Every row comes from one small tree of marks. The marks that hang from a mark follow it in brackets, in alphabetical order. Every link used is in the known rows. Which tree was each row made from?
Known rows
memit(guvabi(doriv dumu muzimef)): [-1.63  1.36  5.09 -0.16 -0.34 -0.06 -2.44 -0.87  1.94 -0.92 -1.39  0.95
 -0.63 -0.96  1.51 -2.01  3.04 -0.05 -3.93  1.67]
pabul(dumu(fifelo(zuganol) guvabi(doriv muzimef)) nazuv): [-0.71  2.50  1.91 -3.30 -1.21  2.29  1.71  0.93 -1.77 -1.54 -4.65  0.99
 -0.63 -0.88 -1.19 -3.10  1.68  1.72 -1.22  2.24]
muzimef(guvabi(doriv dumu(fifelo(zuganol) pabul))): [-2.04  0.29  4.43 -1.39 -0.18  1.59 -1.58  1.29 -0.72 -1.17 -3.25  0.11
 -1.09 -1.47 -1.08 -2.63  3.69 -0.50 -0.64  3.75]
beter(pabul(dumu(fifelo guvabi) nazuv)): [-0.11  0.38  1.19 -2.33  1.23  1.36  2.70  1.84 -1.46 -0.97 -2.93  1.24
  0.98  1.01 -1.77 -0.88  0.09  2.32 -0.14  1.19]
beter(pabul): [ 0.07 -1.05  1.62  0.22  1.28  0.28  0.11  1.52 -0.22 -0.08 -0.05  0.65
  0.88  0.07 -0.46  0.25  0.06  0.89  0.08 -0.02]
zuganol(pabul(dumu nazuv)): [-1.31  0.87 -2.04 -2.82  1.04 -0.16  4.39 -0.92 -1.15 -0.18 -1.67  0.62
 -1.88  0.97  0.55 -2.84 -2.44  0.85 -1.11  0.67]
pabul(dumu(fifelo)): [ 0.43 -0.14 -0.07 -1.60 -0.24  1.59  1.70  0.32 -1.80 -1.92 -1.86  0.45
 -0.57 -0.66 -0.80 -0.35 -0.59  2.05 -0.24  0.73]
fifelo(dumu(guvabi pabul(nazuv)) zuganol): [-0.37  2.80  1.19 -2.45 -0.09  1.75  0.57  0.21 -0.21  0.97 -4.49  0.57
  0.50  0.62 -4.12 -0.65  2.99  2.77  0.75  0.56]
guvabi(doriv muzimef): [-1.10  0.48  3.52  0.64 -1.30  0.67 -2.30  0.00  0.16 -0.56 -0.56  0.17
 -1.00 -1.72  1.50 -2.25  2.23 -0.33 -2.79  0.85]
doriv(guvabi(dumu(fifelo pabul))): [ 0.11  3.40  3.51 -1.14 -0.11  0.25 -0.84  0.33  0.61 -0.25 -3.21  0.37
  0.15  0.92 -0.22 -0.79  2.43  1.14 -1.21  0.31]
memit(guvabi(dumu muzimef)): [-0.65  1.94  3.59 -0.79  0.71 -0.27 -1.84 -1.61  2.37  0.26 -0.28  1.06
  0.10  0.29  1.09 -0.20  2.14  0.00 -4.14  1.04]
muzimef(guvabi(doriv dumu(pabul))): [-2.00 -0.78  3.83 -0.57  0.00  0.81 -1.41  0.52 -0.12 -0.71 -1.78 -0.20
 -1.31 -0.59 -0.05 -2.40  3.02  0.06 -1.88  3.20]
doriv(guvabi): [ 0.79  1.74  0.46 -0.47 -0.65 -1.34  0.42  0.27 -0.07 -0.34 -1.73  0.01
  0.24  1.32  0.33 -0.56  0.76  0.48 -0.58 -0.57]
fifelo(zuganol(pabul)): [-1.00  1.45 -0.34 -1.92  0.64 -0.02  1.09 -0.03 -0.80 -0.05 -1.68  0.49
 -0.95 -1.21 -0.17 -1.99 -0.62 -1.36  0.81  0.53]
zuganol(pabul): [-1.63  1.03 -0.72 -1.46  1.43 -1.12  1.33 -0.98 -0.39  0.20 -0.75  0.31
 -1.00  0.51  0.78 -2.16 -1.28 -1.90 -0.58  0.42]
pabul(nazuv): [-0.34  0.85 -1.02 -0.52 -0.18 -0.02  1.96  0.17  0.40  0.95 -0.47  0.13
 -0.12  1.03 -0.26 -0.59 -0.31  0.54  0.26  0.24]
guvabi(doriv dumu(fifelo pabul) muzimef): [-1.94  2.51  7.34 -0.21 -0.56  2.75 -3.93  0.09  1.00 -0.37 -2.55  0.59
 -1.11 -2.36  0.80 -2.51  4.41  0.56 -3.58  1.98]
pabul(dumu nazuv): [ 0.39 -0.07 -1.65 -1.67 -0.45  1.22  3.86  0.09 -0.97 -0.52 -1.11  0.36
 -1.07  0.52 -0.28 -0.83 -1.45  3.41 -0.74  0.37]
dumu(fifelo(zuganol) guvabi pabul): [-0.44  3.39  2.93 -2.58  0.53  1.94 -1.27  1.91 -1.13 -0.40 -4.75  0.80
  2.06 -1.03 -3.67 -0.72  2.49 -1.00  2.01  1.51]
dumu(fifelo pabul): [-0.31  1.46  2.03 -0.68  0.50  1.59 -0.79  1.39 -0.57 -0.03 -2.25  0.45
  1.24 -0.82 -2.21 -0.05  1.06 -0.17  1.29  0.67]

Which tree is each row?
[-1.25  1.71  1.42 -2.97  0.04  0.92  0.85 -0.08 -1.67 -1.35 -3.24  0.74
 -1.63 -1.86  0.15 -3.58  0.37 -0.17 -1.39  1.44]	fifelo(zuganol(pabul(dumu(guvabi(doriv muzimef)))))
[-1.06  3.19  3.39 -2.02 -0.92  2.20 -0.91  0.22 -0.10  0.62 -4.89  0.65
 -0.13 -0.48 -3.15 -2.14  4.42  2.60 -1.04  1.12]	fifelo(dumu(guvabi(doriv muzimef) pabul(nazuv)) zuganol)
[-2.53  3.07  2.66 -2.85 -0.07  0.27 -0.54  1.14 -1.77 -1.95 -5.53  0.79
 -0.02 -1.28 -1.51 -4.17  2.25 -3.12  1.54  2.54]	dumu(fifelo(zuganol(pabul)) guvabi(doriv))
[ 0.16  5.02  4.38 -1.90 -0.39  1.10 -1.10  0.10  1.14  0.94 -3.43  0.73
 -0.02  0.47  0.05 -1.30  3.40  1.34 -2.87  0.59]	doriv(guvabi(dumu(fifelo(zuganol) pabul(nazuv)) muzimef))
[-0.43 -0.05  2.60 -1.60  0.52  1.34  1.72  1.46 -1.01 -0.85 -2.31  1.12
  0.13  0.23 -0.42 -1.88  0.77  2.83 -2.11  1.19]	beter(pabul(dumu(guvabi(doriv muzimef)) nazuv))
[ 0.39  3.30  3.49 -0.78 -0.37 -0.37 -1.65 -1.33  1.55  0.60 -1.20  0.26
 -0.62  1.26  1.99 -0.83  2.72  1.01 -4.52 -0.06]	doriv(guvabi(dumu muzimef))
[-0.69  3.17  4.95 -1.61  0.76  1.29 -2.28 -0.31  1.80  0.12 -2.28  1.44
  0.84 -1.02 -0.71 -0.30  2.99 -0.04 -2.68  1.52]	memit(guvabi(dumu(fifelo(zuganol) pabul) muzimef))
[-0.47 -0.58  1.78 -1.56  0.48  1.10  2.49  1.97 -1.38 -1.35 -2.66  1.03
  0.14  0.34 -0.94 -1.93  0.25  2.97 -0.58  1.13]	beter(pabul(dumu(guvabi(doriv)) nazuv))
[-1.20  1.76  3.50 -0.77 -0.62  0.17 -2.41 -0.11 -0.03 -0.60 -2.08  0.31
  0.22 -0.34  0.38 -2.41  2.90 -1.20 -2.52  1.44]	dumu(guvabi(doriv muzimef))
[-1.15  1.98  3.73 -0.93 -0.29  1.26 -2.21 -0.67  0.13  0.27 -3.57  0.37
  0.11  0.47 -2.21 -1.44  4.26  2.05 -2.46  0.77]	fifelo(dumu(guvabi(doriv muzimef) pabul))
[-1.68  1.34  5.74  0.31 -0.96  1.46 -3.32 -1.02  1.52 -0.35 -0.76  0.19
 -2.11 -1.72  2.58 -2.55  3.53  0.72 -4.64  1.42]	guvabi(doriv dumu muzimef)
[ 0.00  2.22 -0.35 -3.70 -0.40  1.85  3.21  0.94 -1.86 -1.23 -4.26  0.89
  0.02  0.21 -2.17 -1.64  0.28  1.97  0.60  1.67]	pabul(dumu(fifelo(zuganol) guvabi) nazuv)
[-1.65  2.69  6.53 -0.95 -0.29  1.36 -2.89  0.45  1.28 -1.08 -3.36  1.36
  0.09 -2.27 -0.33 -2.10  3.93 -0.13 -2.44  2.18]	memit(guvabi(doriv dumu(fifelo(zuganol) pabul) muzimef))
[-0.38  1.10  0.38 -0.65  0.09  1.14  0.96 -0.46  0.37  1.33 -2.18  0.21
 -0.12  1.34 -2.66  0.05  1.71  3.42 -0.33 -0.23]	fifelo(dumu(pabul(nazuv)))
[-0.93  2.99  3.40 -1.71  0.30  2.60 -0.34  0.72  0.81  0.60 -2.96  0.68
 -0.28 -0.99 -1.42 -0.85  2.18  1.33  0.13  1.34]	guvabi(dumu(fifelo(zuganol) pabul(nazuv)))
[-2.60  4.43  3.45 -3.22 -0.10  0.68 -0.82  0.50 -1.02 -0.70 -5.15  1.02
 -0.11 -0.89 -0.78 -4.49  2.95 -2.99 -0.78  2.70]	dumu(fifelo(zuganol(pabul(nazuv))) guvabi(doriv muzimef))
[-1.12  0.47  2.04 -1.96  0.62  0.76 -0.62 -0.01 -0.27 -0.33 -1.68  0.10
 -0.76  0.20 -0.61 -1.05  2.58 -0.95 -1.02  3.15]	muzimef(guvabi(dumu(fifelo(zuganol))))
[-1.22  1.94 -0.94 -2.24  0.55 -0.04  2.34  0.14 -0.57  0.56 -1.94  0.57
 -1.07 -0.50 -0.37 -2.41 -0.83 -0.93  0.98  0.65]	fifelo(zuganol(pabul(nazuv)))
[-1.23  1.19  2.36 -2.27  0.76  1.45  0.08  0.65 -0.10  0.51 -2.43  0.29
 -0.36  0.24 -1.56 -1.15  2.61 -0.08 -0.71  3.18]	muzimef(guvabi(dumu(fifelo(zuganol) pabul(nazuv))))
[-0.33  2.62  1.46 -1.70 -0.05  2.31  0.83  2.18 -0.68  0.55 -3.47  0.80
  1.03 -1.23 -3.08 -0.69  1.14  0.41  2.50  0.99]	dumu(fifelo(zuganol) pabul(nazuv))
[-2.15  3.06  6.73 -0.58 -0.68  2.65 -2.67  0.15  1.26  0.23 -2.84  0.73
 -1.13 -1.71  0.63 -2.92  4.22  0.93 -3.44  2.14]	guvabi(doriv dumu(fifelo pabul(nazuv)) muzimef)
